What can hang from each mark
T: U V Z
K: Y
G: Z
H: T
Y: K V Z
V: T
N: Z
Z: G N T Y

Each row was made from one small tree. The marks that hang from a mark follow it in brackets, in alphabetical order. Every link used is in the known rows. Write each row's tree.
In the rows, 100 means zero.
Known rows
Z{N}: [89, 112, 94, 91, 95, 72, 118, 77, 67, 113, 110, 117, 78, 115, 122, 121, 45, 109, 117, 104, 124, 108, 104, 75, 91, 120]
N{Z}: [125, 115, 99, 90, 109, 62, 108, 91, 75, 124, 90, 126, 92, 101, 137, 118, 45, 128, 109, 90, 116, 111, 84, 67, 100, 77]
G{Z{N T{V} Y}}: [66, 111, 97, 96, 80, 79, 122, 97, 56, 131, 86, 122, 120, 140, 117, 120, 85, 129, 91, 99, 126, 110, 108, 40, 88, 94]
N{Z{Y}}: [92, 106, 91, 90, 93, 68, 113, 90, 59, 119, 82, 122, 82, 106, 133, 123, 58, 133, 98, 92, 103, 110, 101, 65, 98, 65]
G{Z}: [103, 105, 97, 95, 110, 64, 97, 98, 76, 128, 110, 124, 118, 99, 135, 123, 55, 133, 100, 85, 115, 112, 83, 68, 104, 85]
Z{G T}: [98, 123, 107, 99, 120, 57, 150, 85, 69, 116, 94, 109, 95, 118, 107, 116, 91, 122, 73, 100, 143, 109, 92, 90, 99, 88]
Y{K V Z{G T}}: [139, 114, 121, 60, 116, 60, 151, 75, 80, 107, 115, 99, 88, 141, 116, 112, 103, 133, 66, 113, 118, 108, 81, 108, 100, 95]
H{T{V Z}}: [116, 76, 116, 82, 126, 58, 130, 93, 61, 136, 96, 95, 92, 119, 128, 125, 65, 90, 164, 99, 120, 108, 86, 97, 102, 143]
H{T}: [117, 98, 99, 82, 123, 61, 122, 82, 61, 119, 109, 108, 79, 94, 127, 124, 60, 102, 138, 101, 100, 109, 94, 105, 107, 106]
H{T{U}}: [105, 85, 93, 66, 124, 54, 137, 85, 77, 114, 113, 98, 88, 101, 125, 122, 49, 122, 146, 107, 83, 108, 94, 105, 105, 113]
T{U V Z{N Y}}: [46, 62, 97, 69, 85, 66, 148, 88, 67, 126, 89, 86, 91, 158, 117, 128, 52, 119, 143, 110, 113, 107, 109, 65, 84, 156]
H{T{U V}}: [90, 89, 102, 58, 125, 59, 139, 89, 80, 128, 101, 103, 105, 121, 125, 125, 43, 118, 160, 105, 93, 110, 80, 86, 103, 134]
Z{G N Y{K}}: [77, 90, 74, 89, 71, 81, 140, 65, 53, 103, 115, 99, 63, 152, 107, 122, 97, 113, 82, 115, 97, 110, 116, 68, 89, 60]
Z{T{V}}: [86, 128, 122, 89, 116, 63, 130, 93, 68, 135, 81, 112, 125, 122, 118, 121, 58, 122, 117, 95, 147, 111, 78, 67, 94, 131]
K{Y{V}}: [76, 117, 113, 72, 115, 69, 95, 81, 72, 111, 85, 125, 74, 109, 130, 124, 41, 138, 109, 95, 82, 103, 82, 96, 102, 61]
Z{N T}: [96, 124, 103, 98, 97, 70, 134, 80, 61, 115, 100, 111, 90, 118, 112, 113, 69, 113, 102, 109, 140, 107, 109, 71, 87, 122]
K{Y}: [69, 119, 100, 94, 121, 65, 85, 84, 72, 124, 93, 119, 76, 112, 125, 126, 47, 134, 116, 90, 90, 106, 78, 75, 100, 79]
V{T{Z{G Y}}}: [72, 62, 106, 107, 105, 56, 120, 91, 51, 111, 79, 101, 73, 112, 127, 129, 91, 109, 86, 97, 106, 106, 105, 61, 96, 106]
N{Z{G T Y{K}}}: [123, 104, 89, 95, 89, 68, 144, 82, 57, 114, 84, 105, 89, 138, 116, 113, 114, 135, 65, 104, 106, 112, 100, 54, 94, 29]
T{V Z{G N Y}}: [59, 78, 99, 92, 90, 71, 149, 86, 55, 125, 87, 100, 71, 163, 109, 126, 84, 98, 109, 105, 137, 107, 111, 74, 88, 123]
V{T{Z}}: [102, 71, 119, 106, 114, 52, 99, 95, 60, 118, 86, 103, 93, 96, 138, 127, 58, 108, 118, 94, 117, 107, 88, 59, 95, 136]
N{Z{T}}: [131, 126, 108, 98, 110, 61, 123, 94, 69, 124, 81, 121, 103, 105, 129, 112, 67, 133, 95, 95, 132, 110, 90, 65, 96, 78]
Y{K V{T} Z{G}}: [126, 91, 119, 62, 113, 64, 117, 77, 82, 99, 110, 112, 81, 129, 134, 120, 83, 131, 70, 110, 91, 107, 72, 81, 100, 106]
Y{Z{G T}}: [106, 128, 110, 90, 137, 52, 144, 87, 85, 122, 110, 110, 82, 123, 108, 116, 94, 128, 70, 101, 148, 107, 85, 98, 103, 137]

Write each row's tree
[110, 115, 109, 75, 113, 59, 138, 100, 85, 132, 74, 116, 125, 130, 128, 114, 50, 149, 116, 98, 127, 112, 75, 47, 92, 104]	N{Z{T{U V}}}
[103, 112, 111, 75, 89, 69, 137, 91, 52, 109, 64, 122, 91, 111, 130, 115, 74, 137, 79, 101, 106, 107, 112, 82, 96, 47]	N{Z{T Y{V}}}
[99, 95, 85, 99, 69, 80, 119, 86, 51, 118, 108, 104, 113, 135, 120, 117, 104, 131, 82, 108, 102, 111, 111, 41, 86, 63]	G{Z{N T Y{K}}}
[92, 55, 113, 89, 116, 47, 115, 96, 74, 114, 89, 92, 102, 102, 138, 127, 45, 126, 126, 100, 97, 107, 86, 52, 93, 141]	V{T{U Z}}
[120, 55, 95, 76, 131, 45, 163, 87, 75, 114, 113, 85, 72, 118, 115, 120, 82, 108, 134, 112, 96, 107, 100, 116, 106, 114]	H{T{U Z{G}}}
[106, 61, 110, 71, 105, 61, 142, 85, 41, 111, 95, 93, 63, 104, 129, 127, 79, 95, 134, 107, 86, 104, 121, 132, 106, 91]	H{T{Z{Y{V}}}}
[64, 48, 104, 88, 101, 51, 119, 94, 62, 111, 81, 89, 95, 106, 134, 131, 59, 127, 116, 101, 85, 106, 103, 54, 92, 131]	V{T{U Z{Y}}}
[105, 130, 108, 88, 114, 63, 127, 83, 77, 121, 115, 112, 78, 123, 114, 114, 76, 120, 97, 109, 145, 105, 100, 82, 93, 167]	Y{Z{N T}}
[119, 122, 115, 79, 124, 60, 139, 82, 87, 133, 111, 97, 107, 159, 110, 117, 101, 128, 90, 106, 138, 112, 64, 69, 96, 133]	Y{K Z{G T{V}}}
[81, 71, 109, 72, 123, 49, 158, 94, 90, 129, 93, 90, 106, 149, 116, 125, 58, 123, 126, 101, 130, 111, 76, 81, 95, 139]	T{U V Z{G}}
[94, 65, 89, 83, 104, 53, 164, 82, 82, 108, 113, 89, 71, 142, 111, 117, 68, 118, 109, 115, 121, 106, 108, 88, 91, 129]	T{U Z{G N}}
[80, 91, 83, 87, 89, 69, 136, 72, 56, 113, 107, 95, 78, 135, 113, 126, 96, 122, 81, 104, 92, 111, 100, 78, 97, 55]	Z{G Y{K}}
[96, 99, 105, 61, 90, 64, 151, 90, 65, 105, 69, 114, 99, 117, 129, 115, 64, 152, 85, 107, 93, 107, 110, 79, 94, 57]	N{Z{T{U} Y{V}}}
[118, 93, 94, 69, 81, 75, 138, 77, 60, 101, 88, 117, 75, 133, 128, 118, 87, 134, 70, 104, 84, 110, 99, 82, 98, 13]	N{Z{G Y{K V}}}
[85, 82, 126, 85, 115, 63, 84, 89, 63, 109, 70, 117, 72, 106, 140, 125, 52, 130, 112, 95, 77, 100, 83, 73, 98, 84]	K{Y{V{T{Z}}}}
[95, 47, 91, 72, 111, 51, 148, 87, 59, 116, 103, 78, 74, 111, 122, 127, 72, 110, 146, 110, 78, 106, 116, 109, 102, 116]	H{T{U Z{Y}}}
[88, 55, 104, 90, 101, 55, 121, 90, 73, 108, 95, 97, 88, 116, 132, 122, 49, 120, 127, 109, 101, 105, 100, 49, 85, 154]	V{T{U Z{N}}}
[131, 124, 101, 100, 115, 60, 144, 91, 73, 117, 82, 124, 93, 120, 118, 110, 89, 131, 71, 97, 137, 110, 90, 69, 98, 59]	N{Z{G T}}
[58, 101, 98, 67, 71, 81, 133, 74, 49, 97, 94, 119, 64, 122, 122, 124, 54, 114, 96, 111, 97, 105, 128, 95, 92, 86]	Z{N Y{V}}
[120, 56, 93, 75, 111, 55, 150, 83, 69, 114, 118, 86, 69, 120, 121, 119, 63, 103, 157, 118, 95, 105, 113, 105, 96, 143]	H{T{U Z{N}}}
[100, 70, 106, 109, 103, 61, 121, 87, 61, 107, 93, 110, 69, 121, 123, 120, 81, 101, 96, 106, 124, 105, 101, 57, 90, 126]	V{T{Z{G N}}}
[72, 93, 91, 85, 97, 61, 130, 100, 69, 122, 95, 105, 128, 113, 121, 122, 80, 154, 84, 97, 99, 111, 105, 58, 96, 75]	G{Z{T{U} Y}}
[75, 113, 115, 71, 117, 57, 146, 93, 82, 129, 83, 100, 132, 129, 116, 120, 48, 139, 125, 101, 133, 111, 78, 63, 91, 136]	Z{T{U V}}
